What can hang from each mark:
J494: J501 J731
J335: J135 J501
J716: J149
J994: J957
J135: J335 J994
J827: J149
J957: J501
J501: J335 J827 J957
J731: J494

Every row comes from one small tree of marks. The marks that hang from a mark follow it in brackets, in the order of their numbers. Every link used is in the known rows. Which tree was each row made from?
In the rows, 128 means zero.
Known rows:
J957[J501]: [110 129 110 119 135  98 111 110 107  98 137 115 130 158 109 127 141  55
 142 160 135]
J501[J335 J827]: [131 132 117 149 115 112  89 135 111  77 152 126 117 171  99 129 128  59
 124 109 121]
J135[J335 J994[J957]]: [106  96 126  81 149 103 139  61 116  74 140 123 135 172  76 145 143  93
 138 120 143]
J731[J494[J501]]: [115 128  94 133 137 123 144 128 111  59 139 134 136 192  97 137 123  99
 139 131 146]
J501[J827]: [127 131 120 133 122 121 108 145 111  84 135 128 116 167 119 148 134  56
 136 159 125]
J501[J335[J135]]: [170 121 126 147 122 125  78 109 107  68 157 125 126 171  90 122 113 138
 117 116 146]
J335[J135 J501[J827]]: [160 111 107 154 109 128  60 140 106  95 133 129 127 160 133 118 102  76
 127 146 121]
J335[J135[J994[J957[J501[J827]]]]]: [155  93  97 135 122 125  79  79 117 114 129 115 130 151 104 166 142  70
 131 157 103]
J994[J957]: [124 126 123 105 136 130 115  90 107  57 140 131 137 165  98 142 153 104
 136 165 145]
J494[J501[J335 J827[J149] J957] J731]: [109 133  67  95 112 103  85 117 123  83 154 166 126 175  93 104 105  74
 123  43 117]
J494[J501[J335[J135] J827] J731]: [144 123  81 146 112 133  90 139 113  76 145 140 136 170  81 127  86 100
  97  51 106]
J731[J494[J501[J335 J827[J149] J957]]]: [138 131  76 131 113 106  87 111 126  82 152 161 116 198 102 117 120  85
 146  69 128]
J501[J335[J135] J827[J149] J957]: [188 122 110 130 105 120  41 105 124  96 153 154 105 172 113 121 115 122
 135 102 131]
J494[J501[J335[J135] J957]]: [158 121  84 123  96 129  78  88 114  47 167 123 157 175 126  91  97 154
 127  77 134]
J994[J957[J501[J335[J135] J827]]]: [170 118 105 158 110 126  55  84 112  97 135 119 132 150  93 141 134  78
 124 101 102]
J716[J149]: [113 123 129 123 142  91  98 124 123 115 144 123 130 161  94 132 159  90
 118 181 154]
J501[J335[J135] J827 J957]: [181 120 108 144  91 132  52 108 116  64 157 125 129 171 128 116 110 121
 129  96 119]
J501[J335[J135[J994]] J827[J149] J957]: [176  98 100 123 110 107  46  89 128 106 163 149 103 178 105 129 118 118
 130 109 128]
J501[J827[J149]]: [135 132 123 118 136 109  95 143 121 117 130 156  92 167 104 151 139  60
 142 166 137]
J957[J501[J335[J135[J994]] J827[J149]]]: [162 100  99 144 129  88  54 101 125 153 145 138  94 162  79 142 126  64
 126 113 117]
J335[J135[J994[J957]] J501[J827]]: [152  84  94 135 116 131  62  90 110  91 140 129 137 160 115 136 121  83
 124 152 114]
J135[J994[J957]]: [114 104 114  96 142 119 120  75 113  65 151 125 135 171  91 150 156  97
 132 170 142]
J494[J731]: [102 128 114 100 144 117 128 130 105  65 138 137 127 170  77 133 126  91
 116 135 143]

Write each row's tree:
[171 110  96 118 106 115  33 115 118 109 138 157 117 163 147 103 106  98
 145 140 130]  J335[J135 J501[J827[J149] J957]]
[110  98 109  88 149  77 106  67 130 149 119 142 106 157  74 158 151  24
 152 111 117]  J135[J335 J994[J957[J501[J827[J149]]]]]
[126 120  94 100 112  96  56 117 116 104 143 156 118 165 144  95 124  53
 153 141 131]  J335[J501[J827[J149] J957]]
[159  86  98 120 130 117  50  88 120 125 135 158 112 160 101 139 126  84
 131 156 127]  J335[J135[J994[J957]] J501[J827[J149]]]
[167 118  81 144 107 133  90  88 115  40 161 130 149 195 107 106  99 162
 132  69 140]  J731[J494[J501[J335[J135] J957]]]
[130 133 105 137 130  80  70 117 120 137 140 144  98 161  86 128 140  25
 137 109 121]  J957[J501[J335 J827[J149]]]
[159 121 111 151 124 107  71  95 108  96 148 112 131 159  91 117 119 102
 123 109 132]  J957[J501[J335[J135]]]
[ 92 131  82 111 130 109 124 121 107  56 159 138 147 177  69 104 104  90
 104  58 131]  J494[J501[J335] J731]
[125 129 101 141 115 107  78  87 110  91 141 118 133 154  93 133 150  33
 132 101 102]  J994[J957[J501[J335 J827]]]
[157  93 117 115 135 138  98  72 114  72 146 126 134 167  90 157 139 142
 124 171 141]  J335[J135[J994[J957]]]
[100  87 105 103 129  95 102  80 113  92 135 125 139 163  99 124 123  32
 139 100 116]  J135[J335[J501[J827]] J994[J957]]
[ 89  89 111  93 143  77 117  93 110  92 147 121 137 173  97  99 112  57
 137 108 144]  J135[J335[J501] J994]
[178 120 107 143 123 112  43  83 121 130 131 147 108 151  79 144 140  81
 130 107 114]  J994[J957[J501[J335[J135] J827[J149]]]]
[129 129  75 144  98 120 100 114 118  47 157 132 142 195 116 114 114  82
 142  62 117]  J731[J494[J501[J335 J827 J957]]]
[159  86  86 110 112 105  38  98 121 119 147 153 114 169 136 110 108  91
 141 146 129]  J335[J135[J994] J501[J827[J149] J957]]
[108  90  98  79 125  70  79  89 127 120 141 149 116 173 121  98 112  42
 155  94 132]  J135[J335[J501[J827[J149] J957]] J994]
[133 130 103 126 131  94  66  85 120 123 136 146 108 154  77 138 154  36
 138 108 116]  J994[J957[J501[J335 J827[J149]]]]
[125 131  86 165 117 119 115 138 114  67 147 134 128 194  89 133 114  65
 130  74 119]  J731[J494[J501[J335 J827]]]
